What can hang from each mark:
q268: q756
q756: q268
q653: q756 q885
q358: q166 q756
q885: q268 q358
q663: q756 q885
q166: q268 q653 q663

Every row comes from one small tree of marks. The marks that hang from a mark follow it in brackets, in the order of their numbers. Every link used is in the known rows. Which tree was each row made from?
Known rows:
q663{q756 q885{q268 q358{q166{q653}}}}: [ 1.94 -1.55 -0.27 -2.15  0.03 -1.37 -1.73  1.04 -0.74  1.33  2.70 -0.52
 -0.90  1.18  4.66 -2.65 -2.08  0.55 -0.63  2.91  1.17]
q653{q885{q268{q756} q358{q166}}}: [ 0.23 -2.17  1.95 -3.31 -0.65 -0.87 -1.07  0.18 -0.62 -0.14  3.81 -1.01
 -1.32  1.66  1.65 -0.87 -0.57  0.45 -3.33  2.35  1.63]
q358{q166{q268}}: [ 0.14  0.59  4.91  3.70 -0.21  0.11 -1.72 -1.79 -0.17  1.30  0.28  0.38
 -1.01 -1.45 -0.40  0.21  0.39  1.56 -1.44  0.22  0.86]
q663{q756 q885{q268 q358}}: [ 2.60 -1.44 -1.90 -3.40 -0.97 -2.21 -1.24  1.16 -0.55  0.59  3.56 -1.16
 -0.79  1.85  3.08 -2.67 -1.87 -0.47  0.30  3.45  1.81]
q756{q268}: [ 1.74  2.20 -0.98 -1.10 -1.75 -1.66 -0.91 -1.52 -0.59 -0.16  1.44 -0.99
  0.37 -0.08 -3.24 -1.32  1.20 -1.93 -0.96  2.57  1.43]
q663{q756{q268} q885{q358}}: [ 2.98  0.87 -6.16 -3.44 -1.47 -2.34 -1.59  0.13 -0.86 -0.07  2.09 -1.07
  0.78  1.33  2.40 -3.52 -1.77 -1.23  1.00  2.48  0.45]
q166{q663{q885}}: [ 1.46 -0.17 -2.86  3.90  0.22 -1.09 -0.90  1.11 -0.64  1.03  2.01 -0.78
 -0.39  1.91  1.08 -2.14 -1.00  0.11  2.21 -1.75  1.36]
q653{q756 q885{q358}}: [ 1.58  0.88 -1.39 -3.06 -1.76 -0.99 -1.04 -0.38 -1.26 -0.88  2.12 -1.01
 -0.91  1.23  3.28 -1.45 -0.57 -2.49  0.92  1.77  1.47]
q358{q166{q653} q756}: [-1.30  0.76  6.06  1.53 -0.41  1.54 -2.96 -3.27 -1.23  1.77 -1.92  0.42
 -2.60 -0.79 -0.62 -0.19  0.54  1.56 -0.81 -0.78  0.89]
q885{q358{q166{q268} q756}}: [-1.36  2.11  2.73 -1.36 -2.13 -0.54 -1.94 -2.23 -1.33  2.22  0.95 -0.89
 -1.50  1.27 -0.01 -0.35  0.51  1.95  0.23 -0.27  1.46]
q166{q653 q663{q885}}: [ 0.82  0.82 -1.65  5.47  1.40 -0.52 -1.00  1.46 -1.72  2.60  0.79  0.14
 -1.02  1.75  3.62 -2.97 -1.31  0.38  1.00 -1.75  1.37]
q166{q268{q756}}: [ 0.58  0.98  3.27  3.76 -1.48  0.68 -0.86 -0.39 -0.36  0.27  0.95  0.48
 -1.72 -0.05 -3.14  0.21 -0.34  0.24 -1.27  2.11  1.81]
q663{q885}: [ 2.51 -1.74  0.51  2.01 -0.23 -1.35 -1.84  0.64 -0.80 -0.14  2.37 -0.43
 -1.21  0.72  1.01 -1.78 -1.26 -0.67  1.43  0.69  1.20]
q358{q166{q663} q756{q268}}: [-0.84  2.09  0.59  0.87 -1.30  1.13 -2.11 -2.65 -0.05  0.60 -1.89 -0.35
 -0.66 -0.18 -3.43 -0.46  1.38  1.91 -0.33 -1.46  0.20]
q166{q653 q663}: [-0.14  2.26 -0.80  4.46  1.04 -0.49 -0.65 -0.05 -1.83  3.28  0.78 -0.21
 -0.85  1.52  2.15 -2.25 -0.28 -0.29  0.49 -1.52  2.10]
q885{q268}: [ 1.15 -1.14  5.10 -1.15 -1.06 -1.48 -0.45 -0.02 -0.13  0.79  3.49 -1.13
 -1.84  0.67 -2.33 -0.17  1.05 -0.86 -2.09  4.06  3.29]
q653{q756}: [ 1.76  1.59  2.70  0.89 -1.47  0.20 -1.20 -0.91 -0.83 -0.32  1.26 -0.42
 -1.50 -0.21 -0.23 -0.23  0.11 -2.97  2.53  2.33  2.10]
q166{q268{q756} q653 q663{q885}}: [ 0.28  1.45 -0.36  8.78  0.87  1.67 -0.56  2.62 -1.17  2.19 -0.59  1.57
 -1.73  1.23  1.66 -1.97 -1.87  2.22 -0.99 -0.47  0.96]
q358{q166{q268 q653} q756}: [-1.32  1.72  6.58  3.34 -0.86  1.74 -2.51 -2.98 -0.81  2.01 -3.06  1.09
 -2.75 -1.31 -1.38  0.11  0.81  2.72 -2.07 -0.33  0.75]

Write each row's tree:
[ 1.32  2.54 -5.88  0.45 -0.70 -1.30 -0.44 -0.99 -0.25  0.98  0.92 -1.09
  0.97  1.19 -0.79 -2.37 -0.15 -1.28  1.02 -0.33  1.47] -> q166{q663{q756{q268}}}
[ 0.88  1.34 -1.21 -0.64 -1.16 -0.25 -0.97 -0.13 -0.82 -0.30  0.97 -0.38
 -0.62  0.78  3.91 -1.20 -0.50 -0.58  0.16  0.56  0.76] -> q653{q756 q885{q358{q166{q268 q663}}}}
[-0.33 -0.05  5.00  4.55  0.76  1.51 -1.87 -1.04 -0.79  1.15 -0.57  1.40
 -1.62 -1.24  1.59 -0.36 -0.71  1.84 -3.56  0.48  0.36] -> q358{q166{q268{q756} q653{q885}}}
[-0.08  0.25  2.78  3.49  1.36  1.04 -1.29 -0.23 -0.72  1.60  0.00  0.47
 -1.09 -0.26  3.51 -1.03 -0.24  0.87 -1.49 -0.42  0.79] -> q358{q166{q653{q756 q885{q268}} q663}}
[ 0.19  1.95 -1.47  1.19  0.31 -0.20 -0.02  1.46 -1.63  2.18  1.20 -0.26
 -1.25  2.23  4.63 -2.42 -0.42 -0.52 -0.72  0.60  2.09] -> q166{q653{q756 q885{q268 q358}} q663}
[ 0.59 -0.05 -1.94  1.04 -0.64 -1.09 -0.66  1.66 -0.71  1.58  2.65 -1.32
 -1.09  3.03  0.75 -1.97 -0.46  1.13  1.39 -0.63  1.98] -> q166{q663{q885{q268 q358{q756}}}}
[ 1.47  0.03 -1.22 -1.41 -1.77 -1.52 -1.94  0.34 -1.38  0.30  2.15 -1.11
 -1.12  2.00  0.80 -2.17 -0.73  0.22  1.61  0.84  1.05] -> q663{q885{q358{q756{q268}}}}
[ 0.57 -1.71  3.63 -0.65 -0.57 -0.61 -1.94  1.24 -1.12  1.35  2.38 -0.55
 -2.33  1.65  2.31 -1.48 -0.65  1.89 -0.70  1.87  1.44] -> q663{q885{q268 q358{q166{q653} q756}}}
[-0.69  0.50  6.13 -2.12 -0.58 -0.71 -0.89  0.47 -1.42  2.85  3.76 -0.97
 -1.81  1.48  2.91 -0.45  0.48  0.87 -1.79  3.50  2.65] -> q885{q268 q358{q166{q653{q756}}}}
[ 1.10  2.60 -0.67 -1.08 -0.72 -0.66 -0.97 -0.40 -2.12  0.83  0.54 -0.07
 -0.90  0.61  3.51 -2.33 -0.16 -2.11 -1.24  2.36  1.30] -> q166{q653{q756{q268} q885{q358}}}
[ 1.14  0.55 -0.16 -2.32 -1.18 -0.44 -1.42 -0.70 -1.09 -0.73  1.67 -0.64
 -0.82  0.54  4.03 -1.12 -0.63 -1.47  0.46  1.23  0.88] -> q653{q756 q885{q358{q166}}}
[-0.76  0.63  2.37  6.19  1.25  1.77 -1.33 -0.25 -0.64  1.75 -0.82  1.27
 -1.10 -0.38  2.05 -0.83 -0.82  2.59 -2.85 -1.31  0.22] -> q358{q166{q268{q756} q653{q885} q663}}
[-0.72  1.91  3.01  6.52  1.14  0.74 -1.27 -0.78 -0.82  3.04 -0.85  0.91
 -0.87 -0.64  1.91 -0.81  0.02  2.46 -1.63 -1.53  0.78] -> q358{q166{q268 q653 q663}}
[ 0.68  0.62 -2.75 -4.71 -2.19 -2.14 -1.33 -1.75 -1.20 -0.31  1.67 -1.50
 -0.60  1.75  0.34 -1.99  0.27 -0.77 -1.28  0.69  1.28] -> q653{q885{q358{q756{q268}}}}
[ 2.36 -1.00  2.03 -2.08 -1.39 -0.39 -0.55  0.33  0.04 -1.77  1.62 -0.42
 -1.76  0.06  0.74 -0.59  0.26 -2.48 -1.58  4.15  2.07] -> q653{q756 q885{q268}}
[-1.17  1.87  3.37  0.95 -0.48 -0.17 -1.53 -0.75 -1.98  2.95  2.27 -0.33
 -1.11  1.14  2.79 -0.77 -0.56  1.47 -0.57  0.43  1.40] -> q885{q358{q166{q268{q756} q653}}}
[ 0.79 -0.52  1.18  0.79 -1.10 -0.73 -2.28  0.21 -1.12  0.89  1.39 -0.44
 -1.55  1.24  1.83 -1.47 -1.02  1.87  1.08 -0.07  0.62] -> q663{q885{q358{q166{q268} q756}}}
[-1.06 -1.16  6.22 -2.32 -0.89  0.21 -1.01  0.75 -0.87  1.65  5.10 -1.19
 -1.86  2.03  0.36  0.30 -0.25  1.39 -1.84  3.48  2.41] -> q885{q268{q756} q358{q166}}
[-0.99  1.96  0.00  1.10 -0.37  1.31 -2.12 -2.40 -0.66  1.00 -3.02  0.36
 -0.98 -0.22 -0.75 -1.41  0.91  2.10 -2.36 -1.62 -0.18] -> q358{q166{q653{q885} q663} q756{q268}}
[-1.64  3.32 -0.20 -1.45 -1.33 -0.27 -1.70 -1.74 -1.92  2.84  0.57 -1.03
 -0.65  1.91  1.12 -1.54  0.57  1.65  0.24 -0.99  1.04] -> q885{q358{q166{q653 q663} q756{q268}}}
[-1.34  1.71  2.83  3.77 -1.19  1.53 -1.93 -2.35  0.12  1.50 -2.45  0.32
 -1.75 -0.39 -2.67  0.25  1.01  3.29 -0.50 -2.18  0.66] -> q358{q166{q268 q663} q756}
